Each row was made from one small tree. The marks that hang from a mark follow it in brackets, in alphabetical order. Every link used is in the known rows. Write each row's tree.
Known rows
X(V(F Q(H(B)))): 1.084	1.661	0.418	2.007	-0.787	4.409	0.976	4.825	0.210	1.249	1.035	-2.546	1.447	0.574	-0.082	1.405	1.037	0.706	1.284	2.466	1.868	0.511	0.241	-3.284	0.451	0.323
T(Q(H(P(E)) R V)): -0.867	0.695	0.497	3.216	1.404	2.758	2.680	3.638	1.861	3.011	1.653	-0.960	0.773	-0.796	-0.089	0.280	2.854	0.080	4.895	1.671	0.458	2.402	2.661	-2.775	-3.239	2.360
X(V(U)): 2.039	0.154	0.225	2.536	-1.955	3.323	0.004	3.661	-1.115	2.719	1.292	-2.255	1.018	-1.339	0.729	1.530	1.459	0.953	3.565	-1.475	2.430	0.315	-0.522	-0.922	-0.016	0.603
X(V): 2.536	-0.046	-0.306	2.556	-3.030	3.451	0.234	3.732	-1.979	2.299	1.230	-2.347	0.449	-0.766	1.552	2.114	1.872	0.682	2.503	-0.164	2.620	0.823	0.567	-1.230	0.541	0.050
B(E(P)): 2.295	0.092	0.458	1.814	-3.614	1.655	1.926	2.060	-1.188	1.442	1.419	-1.677	1.657	-2.516	2.534	3.179	1.220	-0.819	0.051	-1.049	2.232	3.309	-0.542	-0.508	-1.787	0.047
X(V(Q(H(B(E))) U)): 1.042	0.605	1.601	1.667	1.723	3.177	2.010	4.048	0.985	2.032	0.976	-2.516	1.477	-1.072	-1.429	1.759	0.794	0.115	1.455	0.688	1.629	-0.270	-0.778	-2.217	0.055	1.047
X(V(F(E) Q(H R) U)): -1.477	1.273	0.146	2.708	0.783	3.895	0.137	4.651	1.105	1.294	1.418	-2.303	3.029	0.134	-1.427	0.345	1.884	1.517	2.186	0.714	1.976	0.982	-0.970	-2.763	-0.059	0.682
A(V(Q)): 1.811	-0.383	-0.130	2.197	-2.092	2.998	2.616	3.344	-0.778	1.097	1.555	-2.068	1.475	-0.452	2.155	0.174	1.612	1.529	0.868	2.028	1.950	1.460	0.077	-1.574	1.253	0.796
X(V(F Q(H(B) R) U)): 0.286	1.678	0.934	2.333	1.246	3.740	1.383	4.402	0.467	2.000	1.032	-2.951	2.756	0.259	-1.708	0.311	1.340	1.242	2.408	1.627	1.601	-0.006	0.066	-3.759	-0.616	1.215
V(Q U): 1.710	1.314	0.093	2.129	-1.214	2.422	3.461	3.456	1.134	1.647	1.483	-2.622	2.763	-1.643	1.018	-0.755	1.080	1.412	2.407	-0.024	1.771	2.320	-2.709	-1.041	0.052	1.415
F(X(V(U))): 1.095	0.227	-0.639	2.543	-2.610	3.782	0.228	2.950	-0.276	2.100	1.674	-2.207	1.522	-0.831	1.612	2.424	1.618	0.383	3.448	-1.838	2.940	0.781	-1.020	-0.842	-0.441	0.431
X(V(F Q(R) U)): 1.061	1.082	-0.071	2.124	-0.571	3.163	1.094	3.778	-0.642	1.772	1.511	-2.974	3.154	0.108	-0.700	-0.175	1.692	1.998	2.467	-0.164	1.928	0.949	-1.335	-2.788	0.355	0.806
V(F(E(P)) Q(H(B))): -0.737	2.358	0.079	1.944	-2.983	4.271	1.674	4.151	1.957	-0.436	1.255	-1.729	3.112	-0.416	1.583	2.135	0.555	-0.336	-0.433	2.322	1.679	3.291	-0.954	-2.856	-1.692	0.485
U(V(F(E(B P) X) Q)): -1.381	1.247	-1.586	1.261	-5.774	5.048	1.507	2.905	1.398	-1.382	2.152	-1.343	3.559	0.045	0.824	2.324	1.296	-1.104	-1.922	-1.652	2.608	3.918	-3.228	-2.843	-0.453	-0.375
T(Q): 2.172	0.969	-1.140	2.856	-2.992	2.672	1.338	2.953	-0.286	1.588	1.631	-1.471	0.330	-1.189	1.420	1.211	1.780	1.327	3.032	0.950	1.949	3.222	-1.088	-1.096	-0.131	1.594
Q(H(B P) V): 0.174	1.108	1.695	2.932	0.150	3.431	3.376	4.038	2.526	2.422	0.936	-2.221	0.657	-2.107	1.498	1.488	1.135	-0.923	3.687	3.212	0.744	1.208	3.916	-3.365	-2.979	0.900
X(V(Q(H(B P)) U)): 1.759	0.655	1.749	2.022	0.917	4.001	1.750	4.309	1.359	2.121	0.972	-2.574	1.440	-1.347	-0.444	1.014	0.686	0.581	3.382	1.764	1.205	-0.206	0.349	-2.777	-0.607	0.995
X(V(F(E(B P)) Q U)): -0.103	1.598	-0.567	1.089	-3.561	4.810	-0.214	4.165	0.928	-0.043	1.685	-1.947	3.127	-0.344	0.802	2.500	0.642	0.105	0.414	-1.291	2.361	2.270	-3.011	-2.678	-0.723	0.303
Q(H(P) R): 1.204	0.375	1.197	3.757	0.359	2.389	2.758	2.938	0.090	2.317	0.895	-2.327	1.603	-2.328	1.595	0.319	2.409	0.466	3.916	2.894	1.469	1.903	2.877	-2.321	-2.599	0.690
L(Q(H(B) R V)): 0.456	1.657	0.295	3.894	1.956	2.257	4.435	3.259	1.711	2.388	0.971	-3.131	2.089	-0.228	0.975	0.585	2.586	-0.621	3.151	2.645	0.691	1.983	3.330	-2.718	-1.015	1.070
Q(H R V): -1.278	1.330	0.328	3.904	1.413	2.343	3.867	4.096	1.311	2.904	1.136	-2.209	1.213	-1.063	0.191	-0.208	3.202	0.347	3.046	1.908	1.396	1.501	3.603	-2.672	-2.170	1.142
F(E): 0.654	0.479	-0.817	2.981	-3.966	3.245	0.866	3.216	-0.270	0.968	1.490	-1.908	1.685	-1.549	2.968	2.230	1.533	0.287	1.772	0.320	2.789	2.978	-0.918	-0.554	-0.395	0.234
L(Q(R V(U))): 0.937	1.189	-0.282	3.583	0.853	1.372	3.524	2.674	1.364	2.680	1.623	-3.254	3.154	-0.785	1.336	-0.566	2.630	0.481	4.231	-0.332	0.879	2.677	0.764	-1.515	-0.525	1.216
A(V(Q U)): 1.328	-0.280	0.404	2.188	-1.020	2.726	2.275	3.303	0.094	1.558	1.654	-2.066	2.119	-1.053	1.129	-0.374	1.227	1.734	1.903	0.830	1.717	0.920	-0.906	-1.378	0.618	1.418

Write each row's tree
0.110	-0.002	1.132	2.368	1.078	2.711	4.277	2.984	0.102	1.356	1.124	-2.354	2.222	-0.911	-2.847	0.312	2.027	-0.384	-0.973	1.138	1.318	1.146	0.532	-3.052	0.029	0.789 | U(V(Q(H(B(E)) R)))
-0.714	0.621	-1.234	1.712	-4.870	5.229	-0.356	2.866	0.916	0.286	1.790	-1.336	2.243	-1.189	2.572	5.293	1.207	-1.574	1.235	-2.934	3.448	2.056	-1.983	-1.597	-2.336	0.047 | F(E(B P) X(V(U)))
-0.469	1.547	-0.543	3.157	-1.601	2.374	2.566	3.505	0.156	2.060	1.602	-2.574	2.484	-0.349	1.097	0.025	2.451	0.915	2.483	0.833	1.652	2.493	1.982	-3.084	-1.585	0.818 | Q(R V(F))
0.940	0.843	-0.394	1.962	-3.496	3.528	1.996	3.543	-0.240	0.541	1.817	-2.082	2.632	-0.116	-0.647	-0.779	1.510	0.859	-0.137	-0.267	1.781	2.648	-2.083	-2.340	1.321	0.075 | U(V(F Q))
-0.845	2.300	-2.023	1.608	-4.440	4.681	2.280	3.103	2.285	-1.327	1.912	-2.243	3.757	0.202	3.158	2.349	0.967	-0.259	-0.445	0.861	3.076	3.952	-3.639	-2.665	-0.204	0.171 | V(F(E(B) X) Q)
1.282	0.748	1.191	2.233	-0.251	3.310	3.440	3.872	1.336	1.776	1.262	-1.708	1.983	-1.159	2.041	-0.159	1.557	-0.120	2.543	2.013	1.255	2.336	-0.407	-1.525	-1.418	1.002 | V(Q(H(P(E))))
-2.074	2.038	-0.050	4.016	1.693	2.302	1.824	3.616	3.271	1.790	1.622	-2.517	3.618	-0.132	0.490	-0.224	2.554	0.083	3.890	0.956	0.876	2.869	0.803	-2.084	-1.292	0.798 | L(Q(H R V(F(E) U)))
0.557	0.718	-0.478	2.358	-2.506	3.077	2.614	3.051	-0.846	0.765	1.763	-2.437	3.196	0.059	-1.277	-1.085	2.270	1.161	-0.047	-0.011	1.727	2.423	-1.099	-2.939	0.742	0.368 | U(V(F Q(R)))
-0.880	1.459	0.765	3.615	1.495	2.801	4.134	3.978	1.332	2.886	0.828	-2.590	1.327	-0.941	0.001	0.853	2.391	-0.237	2.546	2.805	1.219	0.773	4.414	-3.573	-2.726	1.513 | Q(H(B) R V)
-0.385	0.936	0.124	3.170	0.155	1.880	3.527	3.269	0.773	3.092	1.537	-2.755	2.420	-1.655	0.234	-0.458	2.383	0.965	3.773	-0.456	1.455	1.613	1.504	-2.142	-2.078	1.671 | Q(R V(U))
1.536	0.455	-1.226	2.063	-2.700	3.795	1.798	3.194	-0.161	1.130	1.726	-2.415	1.748	0.126	1.972	2.049	1.937	0.666	1.491	-0.196	2.810	1.486	-1.160	-1.537	1.087	0.181 | F(X(V(Q)))
3.228	-0.071	1.390	1.881	-3.397	3.543	2.229	2.537	-0.929	2.343	1.073	-2.211	1.927	-1.512	3.601	2.696	0.313	-1.332	3.092	0.908	1.638	1.712	1.069	-1.857	-3.039	1.151 | H(B P(E))
0.449	1.013	-0.924	1.755	-5.525	5.083	-1.324	3.804	-0.923	0.255	1.428	-1.718	1.830	-0.379	2.351	4.273	1.117	-0.723	0.492	-0.920	3.005	2.359	-0.812	-2.464	-1.190	-0.595 | X(V(F(E(B P))))
0.585	0.519	0.897	2.161	0.221	3.929	0.959	4.191	-0.338	2.089	1.362	-2.163	2.494	0.639	0.209	0.327	2.110	0.559	2.580	1.531	1.487	1.039	0.747	-3.142	-1.117	0.524 | X(V(F Q(H(P(E)) R)))
1.246	0.146	1.438	2.251	-0.852	3.864	3.309	3.581	0.984	1.113	1.138	-2.051	1.541	-1.408	-1.125	0.006	1.184	-0.380	1.020	1.948	0.972	1.361	0.538	-3.054	-0.174	0.443 | U(V(Q(H(B P))))
-0.251	1.954	-0.401	1.611	-3.946	3.384	0.999	3.492	1.704	-0.117	1.897	-1.825	4.222	-1.106	1.642	0.812	0.542	0.811	0.771	-0.760	1.810	3.959	-3.701	-1.483	-1.267	0.698 | V(F(E(P)) Q U)
-1.017	0.809	1.744	3.614	2.542	2.185	3.523	3.669	2.685	3.258	1.216	-2.234	1.952	-2.573	-0.275	-0.764	2.330	0.385	5.253	1.590	0.574	1.186	3.348	-2.854	-3.630	1.476 | Q(H(P) R V(U))
0.803	0.880	0.729	2.420	0.882	3.652	1.575	4.675	0.912	2.246	1.193	-2.178	1.350	-0.810	-0.677	0.077	1.672	1.227	2.718	0.323	1.803	0.224	-0.944	-1.510	0.512	0.912 | X(V(Q(H) U))
-0.514	0.651	-0.820	2.075	-4.074	4.031	1.095	3.644	0.319	-0.215	2.000	-1.786	2.973	-0.091	-0.474	0.111	1.476	0.570	-0.584	-0.377	2.082	3.035	-2.512	-2.102	1.425	-0.166 | U(V(F(E) Q))
-1.519	0.474	1.958	3.296	2.575	2.600	3.150	3.733	2.309	3.924	1.341	-1.696	2.317	-1.792	0.278	-0.552	2.383	-0.540	5.398	0.289	0.667	1.061	2.833	-2.408	-4.505	1.965 | Q(H(P(E)) R V(U))
-0.637	1.277	0.326	2.435	0.056	3.987	2.605	4.029	3.162	2.052	1.579	-0.660	0.059	-1.191	0.941	1.395	1.782	-1.114	3.897	1.488	0.879	2.622	1.039	-2.998	-3.157	2.055 | T(Q(H(P(E(B))) V))
0.844	0.933	0.395	2.987	1.267	2.046	2.437	2.606	0.438	1.815	1.029	-1.778	0.742	-1.160	-1.159	2.116	1.874	0.210	1.828	2.760	1.468	2.001	1.228	-2.759	-1.739	2.015 | T(Q(H(B(E)) R))
-1.406	1.258	-0.479	2.864	-0.879	3.656	2.697	3.183	0.962	0.518	1.769	-2.038	3.157	0.409	-1.492	-0.734	2.640	0.558	0.252	0.449	1.946	2.223	-0.777	-3.016	0.062	0.216 | U(V(F(X) Q(H R)))
-1.705	1.371	-0.866	2.792	-3.256	2.849	1.480	3.405	0.483	1.144	1.820	-1.878	3.191	-0.500	1.695	1.611	2.321	0.090	1.393	0.001	1.743	3.495	1.613	-2.808	-2.670	0.439 | Q(R V(F(E(P))))
0.200	0.618	-0.160	2.083	-4.460	4.190	-2.228	3.843	-0.496	1.209	1.690	-1.579	2.386	-0.865	1.152	2.974	0.950	0.372	2.107	-2.121	2.462	1.798	-1.458	-1.370	-1.252	-0.005 | X(V(F(E(P)) U))
-0.701	2.198	0.120	1.974	-1.754	4.576	2.197	4.080	3.187	-0.785	1.324	-2.000	2.963	-1.214	2.219	1.229	0.695	-0.310	0.938	3.291	1.828	3.530	-1.525	-3.414	-1.162	0.161 | V(F(E(B)) Q(H(P)))
1.010	0.682	-0.739	1.991	-1.779	3.690	1.660	3.212	0.597	1.572	1.813	-2.374	2.219	-0.376	1.036	1.379	1.575	0.810	2.643	-1.309	2.596	1.105	-2.150	-1.255	0.497	0.722 | F(X(V(Q U)))
-0.782	1.753	-0.085	3.018	-0.449	2.192	2.319	3.447	0.991	2.499	1.657	-2.683	3.208	-0.917	0.141	-0.599	1.988	1.117	3.525	-0.312	1.483	2.085	1.093	-2.830	-2.388	1.402 | Q(R V(F U))
-0.198	0.233	-1.656	1.663	-4.756	4.506	0.325	3.195	0.151	-0.033	1.996	-1.432	2.465	-0.109	2.502	4.031	1.786	-0.362	0.088	-1.409	2.907	2.814	-1.701	-1.168	-0.150	-0.251 | F(E(P) X(V(Q)))
